Each row comes from the steps of one path. Every step used is in the known rows, and no mark comes twice. Write the path behind each row, first mark first.
In the rows, zero is written as 128.
Known rows
lupal/demefe/kadap/visimif: [149 153 140 178  96 147  84 113 168 153 137 149 157 144 120 162 143 139
  78 152  91 131 187 119 164 125  96  85 143  78  81 121 120 142 157 157
 120 178 149]
kadap/visimif/lupal/demefe/kegi/kedet: [177  93 125 142 117 134  60 105 146 116 121 135 187 174 145 124 193 199
 137 180 131  78 191 102 151 130 131 133 145 115  96 130 122 111 130 136
 113 141 140]
viruv/visimif/lupal/demefe/kegi/kedet: [138 104 119 143 121 138 150 128 127 101 138 128 182 150 139 128 159 196
 204 156 117  78 157 147 169 143  63 155 126 116 127 110  71 125 111 139
 146 103 148]
masu/lupal/leta: [133 127 108 139 162 166 125 167 160 151 143 155  54 136  89  73 134  85
  97 140 146 182  85 133  71 154 177 102 109 153 162 136 107 175  95 120
 159 140 148]
kadap/visimif: [142 138 145 155 133  96 102 111 124 109  95 158 174 120 136 114 139 134
 102 129 135 116 127 134  80  92 127 123 158 112 104 123 200 115 131 103
 120 145 123]
masu/lupal/demefe/kegi/visimif/viruv: [156  80 132 191  98 189  90 133 143 119 168 120 117 172 116 146 131 103
 120 183 140 176 155 115 158 144 183 116 130 128  92 161  55 141 152 218
 129 122 184]
masu/lupal/demefe/kadap: [125 123 116 185 130 177 117 135 190 150 187 133  76 174  90 160 105  99
  90 153 122 181 146 103 160 169 110  81 138 133 118 129  87 146 133 192
 141 143 165]
demefe/lupal/visimif/kegi: [104 132 139 140 127 133 150 175 114  98 147 121  35 130  73 129 104 166
 124 122 117 119 146 105 156 124 127 197 162 155 123 146 157 105 126 145
 116 112 127]
viruv/visimif/kadap: [ 69 109 153 124 142 119 193 147 100 127 126 123 169 126 124  97 106 132
 164 135 101 126  64 151 135 115  73 153  99  95 166 118 111 117 127 123
 166  88 109]
nagud/lupal/visimif: [106 101 115 134 104 121 176 108 128 115 183 110 137  89 133 133 156 153
 127  89  95 136  73 164 108 121 117 127 153 176 114 149 109 123 106  92
 108 115 130]
viruv/visimif/lupal/masu: [140 127 147 113 138 110 177 129 115  86 113 125 205 163 134  58 170 159
 137  95 123 119 105 154 119 123  65 177 100  98 158  76 165 115  53  81
 147  82 117]
demefe/lupal: [132 128 100 118 141 137 114 181 146 116 156 147  98 172  94 155  94 119
 127 116 172 119 142 101  99 114 154 145 137 142 145 139 188 129 103 155
 109 128 152]
visimif/viruv: [140 104 115 110 131 140 145 139  91 117 113 118 101 178 127 126 125  92
 183  80 171 144 118 138 117 124 167 150 109 142 137 124 148 164 137 140
 104 116 114]
masu/lupal/demefe/kadap/visimif: [130 112 135 210 113 167  75 120 186 137 172 148 107 165 114 140 126 126
  52 163 109 172 170  91 151 145 115  73 173 117  95 135 100 119 133 176
 132 152 161]
kedet/kegi: [115 123  91 111 151  73 170 107 122 154  89 103 146  92 109 124  82 103
 157 141 142 115 134 147  88 158 101 127  95 135 131 140 168 150 117 122
 132 137 134]
lupal/demefe: [130 141 111 159 115 139 165 138 146 129 145 161 159 163  77 154 120 104
 154 140 123 153 141 176 114 140  99 113 110 121 100 123 140 203 160 138
 116 151 156]
nagud/lupal/demefe/kegi: [136  91  96 129  79 178 122 139 164 140 220 116 175 127 118 197 162 132
 142 120  96 121 113 126 128 146 118 106 110 123 103 161  98 168 122 158
 119 161 156]
nagud/lupal/leta: [125 125  89  73 119 153 124 156 144 163 166 132 114  90 140 121 164 122
 110  74 115 138  68 155  58 129 171  87  98 147 165 149  95 180  88  85
 132 165 132]
masu/lupal: [115 102 116 161 167 134 145 137 153 115 154 141  85 155 103 115  91  89
 125 133 167 172  90 112  85 146 140 108 143 166 142 128 154 127 109 147
 143 114 146]
nagud/lupal/visimif/viruv: [117  68 118 125  92 145 167 113  95 108 169  89 110 122 154 121 172 152
 150  60 113 151  96 164 127 120 158 148 151 183 121 161  80 131 111 104
  83 109 122]
leta/lupal: [167 148 144 111 134 102 149 120 106 116 151 128 171 163 137 112 127  98
 109 124 143 149  66 122  97 127 147 140 114 126 150 116 200 131  81  91
 118 121  89]
viruv/visimif: [ 97 141 140 159 131  99 190 133 109  89 118 152 164  97 127 115 100 133
 171 112 120 118  90 173  94 102  60 147 143 112 134 102 147 132 103 104
 153 106 125]
demefe/kegi/visimif/lupal: [192 131 140 110 132 111  62 117 131 130 122  92 188 127 158 135 155 127
 120 173 151  66 131  99 130 130 175 127  73 108 104 118 125 107 111 188
 135 114 146]
nagud/lupal: [108 109  96  97 122 123 144 125 131 133 172 122 144 110 153 166 125 123
 134  68 130 130  78 139  72 119 133  93 133 159 145 139 141 142  98 115
 118 135 134]
demefe/kadap/visimif: [153 159 151 147 129 122  65 104 147 145 119 129 133 112 152 143 134 120
  70 129 119  96 147  85 142 118 110  96 143  90 110 109 163  89 119 141
 141 158 110]
kegi/visimif: [131 158 140 130 140  91 123 112 110 121  88 133 166  83 145 144  90 102
 111 155 159 120 113 163  98  97 151  97 122 121 114 117 127 132 155 142
 127 120 148]
demefe/kadap/visimif/kegi: [121 178 165 125 128 114  74 117 124 144 104 118  91  97 154 152 103 131
  78 113  98  88 147  54 163 119 100 112 152  87 124 103 169  88 139 154
 155 156  87]
kegi/kedet: [119 127  99 102 180 119 163 118 116 120  94 150  88 113 125 165 103 119
 202 145 177 106 100 141 123 141  95 129 137 166 160 113 124 131 154 102
 145 122 123]
leta/lupal/demefe: [168 144 138 142 102 131 163 124 127 124 172 145 195 192 106 128 137 113
 115 144 117 175 112 151 118 136 125 122 118 116 122 126 147 169 114 101
 101 135 114]
lupal/leta: [152 166 112 101 147 146 136 168 136 161 110 152 102 110  94  88 155  88
 128 123 134 140  85 163  73 141 155 122  68 125 153 123 128 201 113  92
 148 162 125]
visimif/kegi: [ 92 155 135  95 149 104 174 149  94 127 106 131  81 115 109 143  69 106
 158  97 133 122 109 106 116 132 105 151 113 130 145 104 193 149 152 137
 155 129  96]
visimif/kegi/kedet: [ 80 140 118  70 175 110 177 138  83 126  79 138  44 101 125 171  65 130
 206 119 156 105 112 107 152 139  89 151 142 156 172 108 139 122 178 120
 165 120  91]
lupal/nagud: [ 94 177 104 103 128 146 106 164 172 148 110 165 147 106 134 114 125  70
 156  79 124 142 151 148 114 107 132 132 118 100 151 123 154 124 157  85
 117 135 114]

Write each row's path
[ 87 134 140 120 159 113 204 114  81 105  92 122  36  78 103 132 109 166
 190 145 115 111 109 147 185 146  71 185 162 179 132 123 101 108 175  92
 151 104 100]
lupal/visimif/kegi/kedet
[130 105 117  75 119 150 160 128 136 126 169 130 171 131 133 147 168 119
  99  67 125 147  57 130 102 136 104 131 106 120 157 130 160 137  81  83
 133 129 126]
nagud/lupal/masu
[134 122 124 165 123 137 135 162 144 100 157 128  79 147  76 126 130 155
 121 134 133 124 139 134 132 121 135 179 159 156 110 152 149 108 104 128
 101 106 155]
demefe/lupal/visimif
[119 116 114 144  71 154  77 106 166 154 196 132 170 119 161 188 157 161
  71  96  77 126 154 113 137 115 119  55 159 112 101 148  85 127 125 143
 103 176 149]
nagud/lupal/demefe/kadap/visimif
[181 128 128  75 152 121 142 129 131 120 115 113 173 204 116  77 185 128
 110  97 154 131 116 115 115 158 122 161  66 119 156  86 196 145  72  95
 127 101 113]
visimif/lupal/masu
[ 98 148 157 140 133 109 198 127  95 107 110 114  75  90  88 108 114 139
 156 124  92 123 103 144 158 138  88 185 137 150 108 119 145 126 152 111
 143 112  98]
lupal/visimif/kegi
[153 122 118  84 144  63 127  80 114 148  64  82 199 105 147  81 135 139
  84 158 151 113 170 142 118 145 139 128  69 112 133 120 126 110  94 115
 128 106 152]
kedet/kegi/visimif/lupal/masu
[159 126 140 170  79 169  76 111 139 144 135 131 135 175 137 149 158 134
 102 124 103 143 200 118 181 124 132  94 140  90  87 130  95 148 159 167
 100 166 140]
lupal/demefe/kadap/visimif/viruv
[169 155 128  90 145 106  78 135 126 153  84 119 152 118 159  68 159 132
  83 144 160 114 133 165  81 112 217  90  68 129 139 103  80 162 112 128
 119 128 146]
kegi/visimif/lupal/leta
[160 130 152 138 112 140  58 109 119 139 107 109 109 149 171 129 148 118
  96 100 130 111 162  81 158 114 153 117 145  96 115 121 135  99 125 156
 115 149 109]
demefe/kadap/visimif/viruv
[113 135 111 122 139  54 136  87 107 149  68 103 176  46 145 129  75 108
 126 175 148 109 153 166  92 129 134  96 111 123 115 144 118 123 142 141
 133 128 156]
kedet/kegi/visimif
[ 51 139 138 114 154 102 205 132  71  92  82 149  82  71 142 148  62 166
 218 116 125  96 106 137 150 115  32 169 172 135 176  99 112 101 148 105
 184  95 100]
viruv/visimif/kegi/kedet
[ 80 117 133 112 105 122 187 120 103 116 170  97  92  73 135 139 129 166
 136  75  76 129  80 134 134 127 105 147 158 176 127 145 117 114 123 109
 124 114 106]
nagud/lupal/visimif/kegi
[117  85 138 135 138 155 147 176 134 133 161  98  85 165  73 109 134 162
 107 157 119 138 121 116 174 133 146 186 125 141 137 166 117 100 126 139
 111  95 138]
demefe/lupal/visimif/kadap
[ 83 138 108 141 143 162 105 158 198 139 145 166  93 128 128  98 103  68
 124 104 140 185 145 119 107 127 153 111 151 137 157 139 134 106 139 117
 135 114 133]
masu/lupal/nagud
[ 96 136 149 112 152  96 119 112  89 108  64 158  91  95 154 146  96 170
 150 137 138  92 140  97 129 102 100 135 189 132 139 120 162  89 172 103
 156 131  92]
kadap/visimif/kegi/kedet
[151  98 146 148 116 118  96 115  93 103  88 142 140 159 158  98 155 124
 133 101 153 134 141 134  98  89 172 139 160 120 107 131 166 125 131 117
  98 131 110]
kadap/visimif/viruv
[144 101 142 154 119 134 181 118  87  99 117 104  92 143 104  91 166 127
 171 114 132 146 115 176 155 130 141 183 131 164 103 135 107 147 139 112
  95  97 118]
lupal/visimif/viruv
[171 143 104  69 155 123 109 158 142 160 110 122 122 163 126  52 185 133
 123 100 147 118 123 142  77 149 183 113  49 142 163 105 129 190  71 104
 123 134 118]
visimif/lupal/leta
[133 177 135  96 114 134 108 140 147 139 138 149 177 139 163  88 139  80
 113  93 120 162 123 129 118 107 157 142 116  98 165 125 175 100 111  54
 106 121  75]
leta/lupal/nagud
[128 138 168 109 140 107 193 100  68 102 120 109  80 115 131 107 123 162
 147 151 111 133  81 123 185 141 101 189 165 163 146 123 130  83 127  64
 132  91  59]
leta/lupal/visimif/kegi/kedet
[172 149 145 137 124 124  84 123 127 130 120 114 173  84 135 163 128  92
 124 187 142  79 102 115 131 126 149 135  95  95  95 132 129 109 147 180
 152 135 150]
demefe/kegi/visimif
[114 106 105 190 135 159 153 142 171 123 172 158 112 182  72 136  99 103
 126 157 136 196 130 141 107 152 124 105 145 152 115 137 116 169 138 161
 127 130 175]
masu/lupal/demefe
[186 117 130 129 112 164 136 119 127 125 171 135 169 173 115 164 159 129
 153 193 125 127 107 112 178 165 112 150 117 109 128 143 115 132 126 121
 130 140 108]
leta/lupal/demefe/kegi/kedet
[ 93 114 138 173 136 173  92 116 154 137 141 145  34 136 126 165  92 162
 100 170 109 153 181  64 197 148 101  87 195 136 132 134  65  97 175 178
 158 145 141]
masu/lupal/demefe/kadap/visimif/kegi/kedet
[121 105 110 112 125  78 130  86  78 144  59  85 147  79 161 115  88 106
 146 147 163 123 171 162 117 121 178 114 104 132 116 151  86 132 147 150
 105 116 153]
kedet/kegi/visimif/viruv
[106 125 155 104 155 107 125 124 102 157  97 102 168 108 143 129  97 105
  98 179 137 130  90 137 139 108 166  97  77 102 140 129  88 120 179 157
 144 106 135]
kegi/visimif/kadap
[104 142  98  85 128  68  80  99 148 165  64 100 196  72 192  82 114 129
 113 133 139 103 222 156 108 116 174  97  90 112 141 137  98  95 132 116
 103 113 141]
kedet/kegi/visimif/lupal/nagud
[109 150 140 140 114 150  99 109 132 149 109 145  89 118 131 188 113 166
 122 156  98 109 199  87 211 133  69 101 167  98 112 122  88 118 191 153
 144 168 119]
lupal/demefe/kadap/visimif/kegi/kedet
[141  84 124 154 112 156 134 167 114  92 151 110  58 182  92 110 149 153
 143 108 153 143 160 131 153 116 170 192 156 165 117 159 123 117 116 140
  73 101 144]
demefe/lupal/visimif/viruv
[139 104 114 140  67 165  98 126 154 144 199 115 197  95 150 203 153 137
 106 147  98 117 124 138 129 127 147  87 118 113  88 167  62 147 146 175
 118 154 180]
nagud/lupal/demefe/kegi/visimif
[142 170 138 107 114 128   4 117 185 161 106 126 161 133 200 100 168 138
  68  87 107  90 210  70 158 104 154  98 125  80 133 104 143  62 111 122
 110 138  98]
demefe/kadap/visimif/lupal/nagud
[104 153 162 132 130  92 118 122  99 111  89 149 118 104 135 122 106 149
 113 119 116 111 132  99 100  95 110 141 163 109 115 119 207 109 149 116
 147 144  94]
kadap/visimif/kegi
